Each row comes from the steps of one walk. Every step used is in the known rows, and no mark comes twice. Write the walk behind each row, first mark first.
In the rows, zero is written as 128.
Known rows
K J: [109 127 128 128 148 111 107 136 126 126 115 125 133  94 123 132 118 121
 145 108 111 100 131 127 123  85 132 130 128 120  99 140 131 116 166 171
 126 143 129 124 135 106 128 140]
H Q Z A D: [138 125 129 113 130 130 135 101 183 153  99 132 129  98 128  99 137 149
 119 145 132 137 130 122 108 152 131 135 144 140 169 135 121 127  81 131
 126 111  92 197 136 153 123 140]
T B V Z A G W: [123 139 154 134 141 146 104  78 114 115 137  81  89 179 120 120 137 127
 132 143 128 147 137 139 130 156 106 117 132 116 138 127 130 131 138 138
 128 154 104 226 169 117 126 124]
Q H: [ 96 128 127 129 128 135 155 122 135 146 174 108 138 154 122 134 121 127
 131 114 141  93 124 135 131 163 150 136 139 129 149 146 126 120 122 160
 129 145 124 162 134 108 134 110]
G J: [116 122 115 129 131 128 123 128 118 128 146 100 133 137 139 153 132 114
 139 117 132 120 138 140 119  70 140 148 130 128 134 129 119 109 165 146
 125 138 120 117 125 107 124 129]
J K A: [120 124 120 123 131 107  83 151 150 126 108 124 151 114  98 130 111 129
 141 111 111 110 128 128 118 134 137 134 106 132 107 134 149 130 131 127
 118 148 136 103 115 114 119 130]
N V Z A G S C: [129 114 147 132 148 141 122 154 120 136 116 135 119 208 116 180 138 114
 105 140 115 133 117 138 150 210 119 127 119 121 108 123 129 142 104 100
 138  93  91 189 128 123 128 152]
H Q Z: [126 125 126 120 128 126 116  97 160 154 130 124 132 138 136 114 116 128
 118 123 137 104 125 123 111 128 138 131 142 118 165 156 131 116  96 187
 120 116  96 155 128 120 127 143]
W D: [104 138 101 138 134 119 119  57 132 123 147 106 141 106 137 109 133 127
 148 118 106 100 134 139 121 140 146 140 119 124 147 144 131 118 155 133
 123 136 138 106 131 126 132 125]
M Z: [119 125 111 131 138 139 104 108 124 112 127 122 143  98 133 120 123 121
 133 119 143 118 139 144 110 119 129 125 134 122 137 150 142 150 138 148
 131 129 126 140 148 132 128 132]
Z A: [114 125 119 131 136 140 108 133 133 120 109 104 131 135 123 123 124 129
 140 122 114 131 137 134 122 152 140 143 127 141 145 129 125 125 133 116
 125 135  99 188 146 126 120 125]
B V Z A: [124 127 136 128 157 140  79  98 145 138 104  84 125 168 107 122 125 133
 137 127 106 114 138 157 124 169 121 118 120 124 121 130 125 145 113 119
 134 101  96 216 139 116 119 129]
H Q E: [120 128 124 126 117 137 127 143 153 155 152 102 131 133 139 125 103 120
 127 124 139  89 124 118 123 119 144 143 133 132 147 148 131 106 112 156
 129 144 115 144 110 114 125 125]
A G W D: [109 140 113 135 122 128 155  58 104 103 158 119 138 110 160 105 132 123
 137 125 134 146 135 135 135 127 138 126 128 118 147 146 130 108 179 143
 121 145 148  73 124 142 137 117]
G S Z A: [109 104 133 132 146 152 130 152 133 127 105 134 113 185 125 159 120 118
 135 121 115 128 123 122 121 124 134 152 111 131 133 103 110 137 114  85
 127 107 105 213 136 143 134 119]
J K A G S C: [124 118 140 124 128 113 106 172 139 115 121 154 134 149  91 169 116 119
 125 118 108 125 113 115 125 148 125 112 104 125  93 128 145 125 133 132
 119 135 141  83 107 127 128 143]
M Z A: [127 127 115 132 140 145 108 142 127 108 106 118 140 106 130 114 127 131
 132 131 133 139 146 144 115 145 126 135 133 138 145 133 136 153 124 106
 132 128 109 192 152 151 121 127]
Z A D: [115 123 118 122 134 138 122  99 150 125  98 116 129  88 120 114 140 141
 141 130 125 142 137 135 118 148 137 137 130 146 143 123 122 134 137  99
 128 130 112 176 145 141 122 126]
N V Z A G: [138 123 148 129 144 142 118 127 115 135  98 125 127 156 129 132 143 131
 113 147 136 147 126 145 141 209 120 119 135 124 121 133 133 153 115 112
 141  88  81 171 128 122 125 136]
S H Q: [122 131 118 123 115 130 113  96 153 152 150 117 132 159 135 113 114 109
 129 110 135  83 129 123 134 111 139 123 112 123 159 136 132 115 108 179
 131 138 144 185 123 122 114 141]
N T: [131 112 112 138 127 135  87 137 118 124 135 107 126 102 131 121 135 116
 136 104 135 110 134 140 132 122 135 140 133 130 140 156 140 144 124 156
 127 157 116 128 137 103 136 138]
D A: [110 128 117 128 128 134 115  94 124 115 108 108 138  99 121 120 118 120
 150 110 139 106 135 131 118 122 139 122 131 134 118 140 124 121 136 142
 120 116 126 112 137 113 125 120]
S C: [104 120 115 126 138 124 103  86 141 116 153 108 142 159 110 146 110 108
 140 101 114  85 130 134 123 152 143 138 120 124 131 150 141 118 130 178
 121 154 120 171 140 114 120 135]
A G S H: [109 130 139 129 120 141 154 123 109 131 148 145 107 160 136 152 123 114
 124 117 143 123 116 116 138 119 127 102 120 120 145 121 115 123 148 143
 134 104 148 110 133 120 136 131]
D A G: [122 131 138 126 121 138 134  94 105 105 107 129 127  86 126 111 127 126
 139 124 157 135 129 125 120 136 129  92 143 130 124 145 127 128 144 160
 124  95 125  74 130 123 130 122]
E C: [118 126 106 133 131 121  88 116 130 133 153 125 139 123 115 109  99 110
 130 116 132 118 127 134 109  83 131 154 127 126 130 150 139 112 143 172
 121 156 117 126 144 115 120 125]
N T B V Z A: [141 125 136 147 148 138  54 124 133 134 131  71  88 153 104 115 155 128
 138 129 109 102 139 149 127 165 106 136 132 128 142 137 139 163  96 129
 134 167  95 252 174  97 129 144]
N W G A: [165 126  90 146 120 140 117 150  86 127 147 133 140 135 140 130 125 123
 116 131 102 117 136 140 164 131 129 153 133 133  93 108 130 134 133  95
 130 204 165  83 143 112 128 124]
T N: [ 95 132 120 132 133 125 112 116 108 132 158 108 123  94 124 133 121 127
 135 106 127 100 123 128 123 113 139 154 127 127 134 156 129 124 133 165
 127 132 130 140 152 101 128 137]
V Z A: [113 127 132 117 143 153  93 121 133 129 113  97 125 180 126 131 130 136
 134 125 121 127 138 139 123 178 138 139 134 131 127 133 129 129 126 119
 131 100  99 212 132 120 118 133]
G J K A D: [131 119 118 111 127 101 118 149 162 134 110 128 150  77 107 143 140 136
 142 126 122 132 134 136 112  73 129 141 111 140 102 111 133 126 149 100
 123 143 154  71 103 129 120 128]
W G S: [125 124 102 145 126 126 123 144 108 123 133 144 114 143 136 138 118 122
 106 115  98 114 118 133 123  94 134 138 124 124 121 122 118 113 156 107
 130 149 140 104 148 107 136 135]
N V Z A D: [130 118 127 122 150 137 114  96 150 150  90 117 137 123 120 132 148 136
 122 139 127 124 130 153 134 188 128 144 127 134 116 124 130 156 103  77
 140 102 100 198 137 127 121 138]
V Z A G J K: [151 133 160 103 128 127 129 166 127 132 137 110 116 201 119 152 147 145
 126 147 133 177 135 131 117 127 130 119 145 137 119 114 127 131 144 110
 140 111  99 144  85 123 119 124]
N J K: [136 119 122 126 129  97  94 164 141 143 141 108 147 135 119 139 126 124
 149 114 120 121 127 122 129 118 142 144 131 133  98 133 148 129 125 139
 131 170 108  94 119  99 124 115]
W G A D: [145 126  90 120 120 136 140 109 134 126 152 125 122  81 135 122 132 145
 113 136 112 123 134 140 132 107 134 137 123 139 121 107 123 130 160  97
 135 175 165  75 153 129 133 127]
T C: [ 97 137 116 146 136 129  89 134 123 137 162 111 125 120 125 141 119 121
 136 110 113 129 130 141 116 108 132 135 125 123 117 154 136 136 129 159
 118 164 109 152 159 100 134 134]
A G: [118 127 136 130 126 139 124  96 110 115 126 130 122 113 132 121 126 125
 130 124 144 139 125 129 122 138 134 104 139 121 141 148 134 128 156 171
 129 115 114  94 134 118 132 131]

Write each row's walk
[115 130 129 124 115 142 150  93  98  95 120 118 132 105 142 112 118 116
 139 117 166 153 135 127 134 113 129 110 140 128 117 141 125 111 161 151
 118 123 138  78 127 130 131 111] : D A G W
[119 145 123 133 120 126 151  55 112 105 120 123 136  68 137  91 141 135
 147 132 138 127 132 128 121 150 130  96 135 129 136 143 126 125 155 134
 124  94 144  42 123 141 136 115] : W D A G
[114 105 152 129 136 151 148 112 110 123 123 160 104 158 133 157 125 114
 125 121 144 134 112 116 122 113 127 111 124 111 131 122 118 142 140 138
 130  91 120 118 125 131 147 123] : A G S Z
[176 126 109 146 120  90 106 202 104 124 118 157 162 131 118 132 122 125
 117 129  90 122 134 137 146  89 117 157 125 133  62 101 141 127 120  77
 125 194 170  58 101 112 116 122] : N W G J K A
[115 135 154 116 129 159 141 150 119 134 130 134  98 213 134 153 135 131
 118 133 139 140 123 121 141 167 124 107 128 125 130 107 112 133 126 104
 142  69 132 185 124 131 128 132] : V Z A G S H
[122 124 135 129 127 131 126 171 107 109 107 130 136  87 137 139 136 124
 129 133 140 143 134 136 131  91 117 120 126 120 113 126 128 120 168 144
 121  97 136  41 119 129 124 134] : K A G J
[132 152 133 125 110 119 194  85 147 147 143 154 119 125 147 110 134 133
 120 142 144 107 116 105 131 126 121  91 129 120 165 124 108 115  93 136
 127  68 157  83 110 155 140 127] : W D A G S H Q Z
[138 140 145 114 113 133 185 127 148 136 148 138 124 175 151 107 111 129
 108 138 158 149 131 109 145 146 122 123 137 125 179 124 120 112  85 159
 127 124 117 215 123 157 122 120] : S H Q Z A G W
[119 121 100 111 129 151 124 101 145 137 144 101 128  84 130 142 140 134
 138 130 132 127 137 139 130 110 143 136 121 140 131 118 121 134 161 116
 127 152 148  84 145 126 132 129] : G A D
[142 124 148 127 124 144 144 165 143 147 103 149 103 150 140 131 133 138
 102 152 131 170 116 110 119 143 123 114 147 128 171 130 111 118 100 133
 125  86  79 152 130 145 136 149] : H Q Z A G S
[127 113 156 125 139 149 145 121 123 110 109 142 118 149 125 124 122 129
 133 134 140 145 127 119 121 165 124 117 131 127 145 119 126 152 117 131
 133  97  95 188 131 154 132 109] : S Z A G
[110 125 129 127 121 142 141  93 100 106 140 122 129 131 150 125 117 114
 130 116 154 154 131 130 134 117 136 122 135 119 133 146 130 111 171 165
 121 145 128  98 131 123 133 124] : A G W
[157 129 150 118 121 131 160 166 141 141 123 129 118 145 146 126 142 140
 108 160 145 170 133 121 117 110 120 125 157 131 174 128 112 113 104 154
 128  92  78 152 113 145 124 136] : H Q Z A G J
[115 124 137 133 130 138 175  76 111 110 120 153 117 114 137 129 137 123
 143 131 137 124 119 117 121 123 125 105 119 120 124 117 112 139 137 101
 126  69 150  68 113 158 149 105] : W D A G S Z
[155 137 117 122 116 118 182 140 177 157 130 171 109 143 136 110 126 148
  87 145 111 117 117 113 126 120 118 134 128 137 164  96 105 121  73  84
 139 124 144 205 141 156 128 135] : W G S H Q Z A D
[128 106 156 120 133 126 127 165 135 122 103 176 122 146 105 159 115 125
 126 123 127 137 108 108 120 119 123 110 102 118  96 112 136 149 125 109
 125 102 139  85 101 138 140 120] : J K A G S Z
[135 131 140 130 110 149 140 164 132 145 123 142 102 176 138 129 131 120
 111 140 133 143 121 111 142 127 123 106 117 133 163 111 112 117 111 129
 134 106 131 184 122 144 123 143] : Z A G S H Q
[138 144 126 126 120 125 176  91 146 126 137 127 134 131 162  87 134 142
 116 154 132 166 135 120 132 155 130 132 142 126 178 139 121 107 112 135
 119 122 107 148 116 169 133 125] : H Q Z A G W D
[133 127 141 121 125 112 102 147 134 117 105 145 140  98 104 123 118 136
 130 124 130 140 122 121 121 146 128 102 118 128 109 138 151 137 142 141
 122 126 131  59 109 122 124 132] : J K A G
[131 129 140 127 119  96 120 214 101 121 147 129 146  66 131 135 124 130
 134 123 141 152 119 112 157 100 119 154 125 124  69 140 152 127 130 143
 124 161 151  34 124 115 129 120] : T N J K A G W
[135 137 149 117 109 132 181 122 141 149 127 158 108 143 138 126 121 125
 111 132 164 117 112  99 128 119 119  87 138 120 154 126 109 118  85 161
 128  67 139 109 118 137 135 132] : D A G S H Q Z
[158 129 108 120 120  87 130 161 151 122 119 152 146  75 111 123 131 146
 117 133 101 125 131 139 114  64 122 140 116 139  91 102 135 122 149  79
 131 167 172  59 109 131 121 123] : W G J K A D
[131 152 131 151 119 121 150  79  63 116 134 138 138  39 135  95 149 134
 145 134 135 124 126 122 153 149 118 128 147 130 104 147 128 140 109 120
 127 117 171  41 130 133 136 123] : T N W D A G
[122 135 161 143 147 151  92 115 116 132 116 100  68 179 109 147 151 132
 125 150 110 140 122 134 121 154 103 106 130 118 138 117 118 139 135 114
 134 118  96 200 173 110 133 143] : T B V Z A G S
[137 134 120 133 120  91 130 166 126 111 134 127 166  79 145 109 136 131
 145 134 120 150 130 125 153 130 129 139 118 121  80 126 155 121 150 111
 119 160 158   4 103 144 130 108] : N J K A G W D
[178 123 110 136 118  90 125 170 122 128 106 170 161  83 116 123 137 137
 118 137 103 130 132 137 142  79 115 153 128 138  61  94 139 135 121  56
 129 191 186  54 102 128 118 126] : N W G J K A D
[130 136 137 132 127 153 159 169 115 113 125 154 113 137 137 137 135 127
 117 140 150 155 131 124 134 132 112 104 128 130 151 105 120 155 125  97
 144  99 139 172 144 163 132 125] : M Z A G S H
[148 148 126 122 113  95 166 102 122 116 149 117 137 103 125 124 148 137
 151 140 129 147 136 127 113  88 133 109 133 140 124 121 122 117 159 110
 130 128 147  21  81 137 131 107] : W D A G J K
[119 127 133 131 135 138 181  76 120  98 140 133 132 149 151 109 128 128
 141 137 130 154 136 126 136 152 130 139 119 122 144 116 123 132 138  98
 126 123 130 170 119 178 137  96] : S Z A G W D
[156 129 107 129 121  87 115 194 131 118 130 141 147 121 115 132 118 134
 116 124  92 116 132 138 119  69 125 147 113 133  91 105 137 114 148  97
 127 169 156  65 108 117 118 121] : W G J K A
[169 130 115 137 116  82 131 187 104 135 133 165 150  49 111 127 142 145
 114 134 102 124 124 130 145  66 109 171 128 140  58 105 136 139 107  67
 133 188 199  56 115 120 121 132] : T N W G J K A D
[119 129 124 149 131 128 103 121  79 135 145 122 137  99 127 133 129 118
 138 110 126 104 124 127 151 132 130 165 140 128 106 150 133 138 103 142
 125 156 144 132 145  98 127 138] : T N W
[126 132 128 123 126 133 154 159 168 164 131 133 116 191 135 140 119 127
 113 131 125 112 121 110 130 131 129 140 123 131 175 109 106 112  72 120
 129 106 112 229 133 140 125 138] : G S H Q Z A
[147 133 151 111 113 106 150 179 170 159 129 174 124 155 115 139 113 133
 103 134 135 117 105  96 127 126 116 100 114 119 138 119 132 124  81 144
 126  98 144 104  96 136 129 140] : J K A G S H Q Z
